Known rows, with every way that one mark hangs from another
F(E(N(P(Q))) G Y): [ 0.60 -1.82  0.39 -2.24  1.48  1.24  1.49 -2.48 -1.91  0.04  0.26  2.35
 -0.93  0.58  5.19  0.28  2.87 -0.10 -0.74 -2.07  0.70  3.61 -2.50 -2.58
  2.08  1.09 -0.76 -0.86  0.29 -0.67  0.72  1.69  0.43  0.48 -1.79]
F(E G(Q(P(N))) Y): [-0.77 -1.90  0.22 -1.65  0.58  0.59  0.78 -2.12 -2.46  0.91  0.25 -0.23
 -1.88  0.32  0.41  0.11  2.69 -0.21 -2.63 -0.35  2.40  2.24 -0.21 -1.25
 -0.74  0.53 -0.54 -0.66  1.59 -2.28 -0.42  0.57  1.73  0.14  0.32]
Q(G(F)): [-0.14  0.49 -1.11  0.93 -0.50 -1.70 -1.09  1.55 -0.41 -0.20 -0.47 -1.62
  1.17 -0.65 -1.78  0.38 -1.37  1.29  0.09  1.43 -1.06 -3.25  1.40  2.44
 -0.65 -1.39  0.83  0.59 -1.96  1.59 -1.41 -1.81 -0.66  0.67  1.03]
N(P): [-0.35  0.81 -0.93  0.55 -0.71  1.34 -0.96 -1.33  3.09  0.02 -2.71  1.08
  2.16 -1.01  3.36 -0.25  0.79 -0.76  4.43  1.15 -1.36 -1.55 -1.09  1.70
 -0.36  0.78  0.89 -1.29 -2.51  1.46  1.98 -2.99  0.37 -1.02 -4.57]
Q(G(F(E))): [-0.07 -1.19 -1.39  0.66  0.37 -2.19 -0.86  0.63  0.15  0.29  1.06 -2.29
  0.86 -0.57 -0.28  1.45 -0.45  1.26  0.82  0.28 -0.60 -1.70  0.06  3.06
  0.53 -0.66 -0.07  0.50 -2.16  0.91 -1.28 -0.63 -0.39  1.48  3.53]
Q(G P(N)): [ 1.05 -0.31  1.44  1.87  1.30 -1.33  0.90  0.30  1.31  0.50 -2.41  1.11
  1.78  1.54 -1.78 -0.50  1.84 -1.63  2.54  1.00 -0.05 -3.59  2.04  3.10
 -1.33 -1.62  1.04  0.48  1.34  0.23 -0.57 -3.33 -1.85  1.18 -1.31]
E(F): [ 0.22  0.75 -0.61  2.56 -3.14 -1.76 -1.11  1.45  2.69 -1.49  0.11  0.18
  1.97 -2.72 -0.91 -1.45 -1.77  0.62  3.24  1.60 -1.28 -2.18 -0.19  3.05
  0.60  0.38  0.08 -0.48  0.47  0.97  1.59 -2.02 -0.36 -0.39 -1.63]
E(F(Y) N(P)): [ 0.94  0.27  0.97  1.60  0.36  1.60  0.55  1.15  0.52 -3.35 -0.40  2.67
  2.37  0.70  2.77 -3.28 -1.28 -0.31  2.07  0.03 -1.18  0.77 -1.11 -3.08
  0.77 -1.47  0.74  1.35  1.03 -0.71  2.17 -0.51 -0.01 -1.35 -2.30]
P(N Q(G(F(Y)))): [ 0.08  0.92  1.18  0.77 -0.86 -0.24  0.30 -0.43  0.49  1.44 -1.76 -0.76
  0.33  1.58 -5.99  0.76 -0.13 -0.69 -2.59 -0.62 -0.74 -2.69  1.57  0.61
 -0.52  0.49 -1.22 -1.49  2.14  0.93 -1.25  0.64 -1.26  0.39  0.22]
Q(G P): [ 0.52 -0.75 -0.28  1.43  1.03 -1.00 -0.05  0.37  0.91 -0.47 -1.65  1.46
  0.29 -0.17  2.83  0.19  0.68 -0.14  3.70  1.56 -0.24 -1.58  0.55  2.61
 -1.39 -1.49  1.06  0.72  0.16  0.72 -1.37 -4.33 -0.93  0.67 -1.31]
E(F(G Y) N(P)): [ 0.90  0.27  0.10  0.28  1.24  1.00  1.71 -0.15 -2.86 -3.09 -0.43  3.23
  1.53  0.05  2.74 -3.79 -0.25  0.10 -1.27  0.00 -0.20  1.69 -1.05 -3.19
  0.89 -2.20  0.73  1.39  0.67 -0.36  0.16 -0.22 -0.42  0.14 -2.53]
F(E(N(P)) G Y): [ 0.67 -2.49 -0.15 -1.77  2.32  2.02  0.82 -2.11 -2.52 -1.21  0.21  2.04
  0.50  0.66  5.86 -0.41  2.79  0.09 -0.50 -1.44  0.27  1.89 -1.60 -2.91
  1.82 -0.43  0.19  0.01 -0.85 -1.40  1.06  1.00  0.87  0.75 -1.08]
N(P(Q(G))): [-0.44  0.89 -0.32  0.04  0.10 -0.73 -0.13 -1.15  2.41  1.44 -3.02  1.62
 -0.13  0.04  2.47  1.10  1.77 -1.77  3.70 -0.55 -0.77  2.52 -1.28  3.03
 -0.35  1.61 -0.71 -1.82 -1.82  1.78 -0.83 -3.40 -0.65  0.57 -4.55]
P(N Q): [ 0.13  1.92  1.74  0.94 -3.83 -0.92 -0.18 -0.37  3.91  2.31 -1.93  0.44
  0.71  0.29 -4.64  1.14  0.91 -2.30  2.14 -0.06 -1.05 -3.65  1.98  3.96
  0.26  2.95 -0.80 -3.35  2.12  1.52  2.47  0.45 -1.72  0.47 -4.03]
E(F(Y)): [ 0.39 -0.68 -0.49  2.11 -2.34  0.84 -1.43 -0.08  1.19 -2.39  0.04  0.42
  2.02 -1.96  0.70 -2.01 -2.00  1.87  1.67  0.91 -1.17 -2.17 -1.25  0.44
  0.76  0.00 -0.46 -0.63  1.56  0.71  1.17 -1.41  0.92 -0.41 -0.85]
N(P(Q(G(F)))): [-0.68  1.88 -0.93 -0.42  0.67 -0.89  0.18 -0.70  1.61  1.42 -2.53  0.53
 -0.41 -0.32  0.46  0.85 -0.14 -1.06  1.29 -0.11 -0.50  1.66 -0.71  1.61
 -0.48  0.75 -0.30 -0.78 -2.30  2.03 -1.68 -2.08 -0.82 -0.10 -1.97]
P(N Q(G(F(E Y)))): [ 0.54 -0.50  1.18  0.22 -0.07 -1.22  0.41 -1.45  0.59  1.90 -0.34 -1.67
  0.23  1.48 -5.15  1.85  0.59 -0.53 -1.88 -1.42  0.07 -1.27  0.76  1.45
  0.70  1.23 -1.45 -1.45  1.86  0.27 -0.98  1.80 -1.06  1.18  2.17]

Rows
[ 0.18 -0.63 -0.89  0.96 -1.58  0.16 -0.36 -0.74 -1.98 -2.25 -0.01  0.59
  1.28 -2.33  0.48 -2.31 -0.72  2.08 -1.80  1.16 -0.13 -0.80 -1.00 -0.07
  0.64 -0.91 -1.15 -0.65  1.46  0.59 -0.66 -1.52  0.57  0.77 -1.41]
E(F(G Y))
[-1.13 -0.44 -1.76 -0.62  0.26  1.48 -1.12  0.68 -0.10  0.03  2.31 -2.18
 -2.81 -1.41  0.74  0.67 -2.49  1.54 -0.75  1.08  2.09  1.71 -0.61 -1.91
 -1.56  0.23  0.52  1.41  0.20 -1.76 -0.28  1.31  2.70 -2.19  3.66]
G(F(E Y) Q(P))
[ 0.26 -3.10 -1.44 -1.33 -0.14  1.31 -0.96 -2.81 -2.19 -0.65  0.61 -0.36
  0.48 -1.17  3.29  0.86  2.44  2.33 -1.27 -0.27  0.44 -1.02 -2.01 -0.12
  1.35  1.15 -1.31 -1.71 -0.19 -0.02  0.13 -0.04  1.50  1.33 -0.52]
F(E G Y)
[-0.50  0.41  0.26 -2.03 -1.03 -1.83  0.10  1.71 -1.70  0.88  2.19 -0.38
 -2.79 -0.10  0.29  1.09  2.21 -0.45 -0.38 -0.22  0.89  2.99  1.31  0.43
  0.37  1.38  0.40  0.07 -1.41 -1.48  1.02  2.07 -0.38  0.64 -0.54]
F(E(N) G(Q))
[ 1.15 -2.41  0.69  1.25  2.90 -0.15  1.15 -0.97 -0.79 -0.08 -0.15 -1.20
  1.65  1.33 -1.26  0.23 -0.25  0.10 -1.24  0.34  0.84 -2.56  0.35 -0.14
 -0.25 -2.25  0.43  1.83  1.50 -1.10 -1.51 -0.24 -0.07  1.01  4.57]
Q(G(F(E Y)) P(N))
[-0.75  0.61 -0.27 -1.34  0.72  1.82 -0.87  0.85 -0.37 -0.04  2.22 -1.27
 -1.81  0.93  1.05 -0.19 -1.46  0.35 -1.35 -0.30  0.62  3.21 -0.47 -3.64
 -0.73  0.45  0.79  1.36 -1.88 -2.18  1.12  2.90  1.75 -1.66  2.45]
G(F(E(N(P)) Y) Q)
[-0.60  0.68 -0.92 -0.31  1.29  1.18 -0.02 -2.12  0.54  0.61 -2.21  0.79
 -0.44  0.11  1.28  0.41 -0.36 -0.10 -0.08 -0.66 -0.38  1.70 -1.81 -0.69
 -0.72  0.33 -0.91 -0.76 -1.15  1.72 -1.97 -2.00  0.58  0.08 -1.67]
N(P(Q(G(F(Y)))))
[-0.44 -0.83 -0.90 -0.89  1.68  0.30 -0.09 -2.63  0.80  1.33 -0.88  0.07
 -0.52  0.00  2.68  1.30  0.39  0.13  0.41 -1.42  0.35  2.89 -2.85 -0.07
  0.50  1.09 -1.08 -0.70 -1.41  0.72 -1.64 -0.61  0.84  0.34  0.48]
N(P(Q(G(F(E Y)))))
[ 0.40  0.47  0.53  1.83  1.49 -1.55  1.41  0.77  0.02  0.24 -1.82 -0.61
  1.81  1.19 -3.57 -0.69 -0.75 -1.00 -0.34  1.67  0.13 -4.25  2.59  1.77
 -1.13 -3.17  1.74  1.94  1.02  0.51 -1.21 -1.63 -1.77  0.45  1.71]
Q(G(F) P(N))
[-0.13 -1.03 -1.17  1.08  0.53  0.89 -1.59  0.37 -1.41 -1.16 -0.26 -1.37
  1.18  0.32 -0.49  0.06 -1.14  2.15 -1.31  0.66 -1.22 -3.15  0.21 -0.41
 -1.02 -1.76 -0.19  0.26 -0.68  1.11 -1.77 -1.85  0.38  0.58  1.68]
Q(G(F(Y)))
[ 0.59 -1.52  0.77 -0.89  0.59  2.24  0.13 -1.53  1.54 -0.21  0.66  1.92
 -0.09  1.34  4.96  1.03  1.34 -0.39  2.97 -2.53 -0.46  2.21 -2.46 -1.92
  1.75  1.96 -0.83 -0.92  0.42 -0.80  2.66  1.68  0.85 -0.42 -1.66]
F(E(N(P(Q))) Y)
[ 0.24  1.28  2.38  0.76 -2.06 -2.24  0.45 -0.34  2.69  2.28 -2.40  0.33
  0.50  1.24 -4.71  1.69  2.14 -2.28  1.18 -0.61 -1.12 -2.35  1.92  4.36
 -0.41  1.93 -1.13 -2.50  1.29  1.60 -0.14 -1.02 -2.51  1.70 -2.99]
P(N Q(G))
[-0.02 -1.03 -1.03 -0.46 -0.15 -0.68 -1.06 -1.15  0.30  1.02  0.68 -1.29
 -1.14 -0.69 -0.40  2.29 -0.52  1.29 -0.55 -1.09  0.11  0.60 -1.22  1.23
  0.50  1.50 -1.61 -1.22  0.37  0.78 -1.70  0.62  0.32  1.10  2.14]
P(Q(G(F(E Y))))
[ 0.42  0.66  1.48  0.46 -0.88 -3.12  0.76 -0.12  1.70  3.01 -0.39 -1.84
  0.18  0.78 -5.59  2.07  0.63 -1.52 -0.80 -0.92 -0.18 -1.56  1.36  4.17
  1.02  1.20 -1.05 -1.36  0.62  0.84 -0.70  1.80 -1.89  1.62  2.01]
P(N Q(G(F(E))))
[ 0.16  1.29 -0.06 -0.52 -0.19 -0.65  0.26  0.48  1.82  0.77  1.61 -0.02
 -0.43 -0.46  0.56  1.17 -1.39 -0.70  1.73 -0.57 -0.51  0.99 -0.21  0.59
  1.78  0.88  0.61  0.60 -1.65  0.30  1.80  2.59 -0.64 -0.87  1.31]
G(F(E(N(P(Q)))))
[ 1.13  2.73  1.24  1.23 -1.09 -1.56  1.30  1.85  2.24 -0.84 -0.50  3.09
  0.10 -0.67  0.40 -1.91 -1.29 -2.12  3.65 -0.32 -1.10  2.90 -0.47  0.64
  1.60  0.73  0.36  0.61  0.34  0.60  1.77  0.13 -1.82 -0.60 -3.31]
E(F N(P(Q)))
[-0.58 -0.93  0.38 -2.76  1.55  1.56  0.87 -0.93 -2.65 -0.05  0.79  0.98
 -2.05  1.01  4.14 -0.27  3.02 -0.21 -1.97 -1.20  1.47  5.09 -1.17 -3.65
  0.27  0.76 -0.03 -0.05 -1.28 -2.23  0.34  1.44  1.71 -0.01 -1.02]
F(E(N(P)) G(Q) Y)
[-1.78  2.49 -1.42 -0.04 -1.25  0.04 -0.89  2.60  0.89  0.40  0.65 -1.54
 -2.36 -1.83 -2.48 -0.20 -2.95  0.04  0.09  2.88  1.12  0.02  1.68  0.18
 -2.75 -0.60  1.67  1.35 -0.63  0.18 -0.37 -0.75  0.73 -2.68  0.63]
G(F Q(P))
[-1.02  0.02  0.23 -0.19  0.19  1.10 -0.24  0.04  0.15  1.11  1.67 -2.35
 -1.42  0.31 -2.53  0.05 -1.54 -0.06 -2.06  0.65  1.77 -0.05  0.65 -1.75
 -1.48 -0.11  0.59  1.18  1.26 -2.12  0.38  2.07  1.85 -1.60  3.85]
G(F(E Y) Q(P(N)))
[ 0.57 -0.41 -0.36 -0.83  0.92  1.76 -0.12 -0.37  0.34 -0.34  1.16  0.39
 -0.16  0.28  1.70  0.71 -1.35  0.25  0.01 -1.02 -0.22  0.81 -1.48 -2.61
  1.48  0.52 -0.11  0.54 -0.28 -0.64  1.40  3.08  0.90 -1.27  1.64]
G(F(E(N(P(Q))) Y))
[ 0.62 -1.96 -0.29 -0.20  3.31  0.55  0.26 -0.07 -1.28 -1.10  0.77 -0.10
  1.24  1.58  2.81  0.17 -0.04  0.82 -0.51 -1.07 -0.59  0.42 -0.74 -1.96
  0.56 -1.78  0.60  1.84 -1.87 -0.55 -1.01  0.24  0.29  0.73  3.17]
Q(G(F(E(N(P)) Y)))
[ 0.77 -1.11  0.47  1.23  2.08 -2.27  1.58  0.57  0.15  0.84 -0.29 -1.40
  1.49  0.65 -2.46  0.16  0.14 -0.88 -0.13  0.63  0.78 -2.90  1.38  2.55
 -0.31 -2.50  1.14  1.97  0.46 -0.43 -1.25 -0.60 -1.20  1.51  4.13]
Q(G(F(E)) P(N))
[-1.70  1.76 -1.40 -0.51 -2.32  2.13 -2.39  1.39  0.25  0.00  1.09 -2.58
 -1.70 -0.72 -2.87 -0.13 -2.87  1.85 -2.39  1.72 -0.01 -1.34  0.49 -2.17
 -2.62  0.50 -0.04 -0.31 -0.81  0.00  0.24  0.39  2.30 -2.47  0.83]
G(F(Y) Q)
[ 0.70  0.04 -0.51  0.19 -1.18 -0.77 -0.80  2.12  0.73 -0.44  2.51 -1.47
  1.04 -0.76 -0.77  0.62 -1.89  0.72  1.27  0.36 -0.97 -3.02  1.20  0.99
  1.35 -0.36  1.32  1.28 -1.25  0.10  2.45  2.74 -0.64 -0.77  2.70]
G(F(E(N)))
[-0.83  2.04 -0.24 -0.76 -1.74 -1.17 -0.95  3.68  0.84  0.80  3.36 -2.45
 -1.99 -0.45 -2.72  1.09 -1.79  0.04 -0.05  0.22  0.25  1.06  1.69 -0.13
 -0.30  1.00  1.39  1.30 -1.89 -1.21  1.83  3.16  0.08 -1.51  2.90]
G(F(E(N)) Q)
[-0.25 -1.54  0.68 -2.57 -0.17  1.38 -0.22  0.54 -3.12 -0.21  2.41 -0.03
 -2.46  0.83  2.09  0.60  2.57  0.69 -2.60 -1.14  1.26  2.84 -0.09 -2.95
  0.35  1.17 -0.70 -0.28  0.41 -2.07  0.50  2.60  1.18 -0.07  0.04]
F(E(N) G(Q) Y)
[ 0.11  2.07  1.32  0.51 -1.41 -2.19  0.68  0.71  1.65  2.32 -1.84 -1.03
  0.44  0.73 -7.36  1.22  0.13 -1.83 -1.27 -0.19 -0.81 -3.30  2.51  3.21
 -0.29  0.61 -0.50 -1.21  1.37  1.77 -1.09  0.11 -2.48  1.04 -0.23]
P(N Q(G(F)))
[-1.34 -0.11 -0.81 -1.55 -0.31  2.26 -0.54 -0.91 -2.64 -0.67 -0.61  0.87
 -3.10 -0.66  2.04 -0.93  1.41  0.76 -2.25  1.39  1.72  1.99 -0.01 -2.58
 -2.32 -0.10 -0.30 -0.33  1.39 -0.55 -1.52 -1.87  1.77 -0.92 -2.76]
F(G(Q(P)) Y)
[-0.06  1.37  0.57 -0.85  0.81  0.76  1.38  1.08 -3.41 -2.03  0.33  2.30
 -1.12  0.28  1.16 -3.61 -0.01 -0.62 -2.45  0.24  0.76  4.66 -0.46 -4.13
 -0.27 -1.49  0.58  1.54  0.22 -1.40 -0.36  0.10  0.28 -0.51 -2.64]
E(F(G(Q) Y) N(P))
[ 1.20 -0.40  0.51  0.75 -0.70  0.28  0.66  1.56 -3.32 -3.15  0.81  2.01
  0.99 -0.33  0.07 -3.08 -0.68  1.23 -1.88  0.48 -0.60 -0.95  0.71 -2.27
  0.95 -2.03  0.12  0.94  2.32 -0.58  0.62  0.50 -0.78  0.47 -1.31]
E(F(G Y) N)
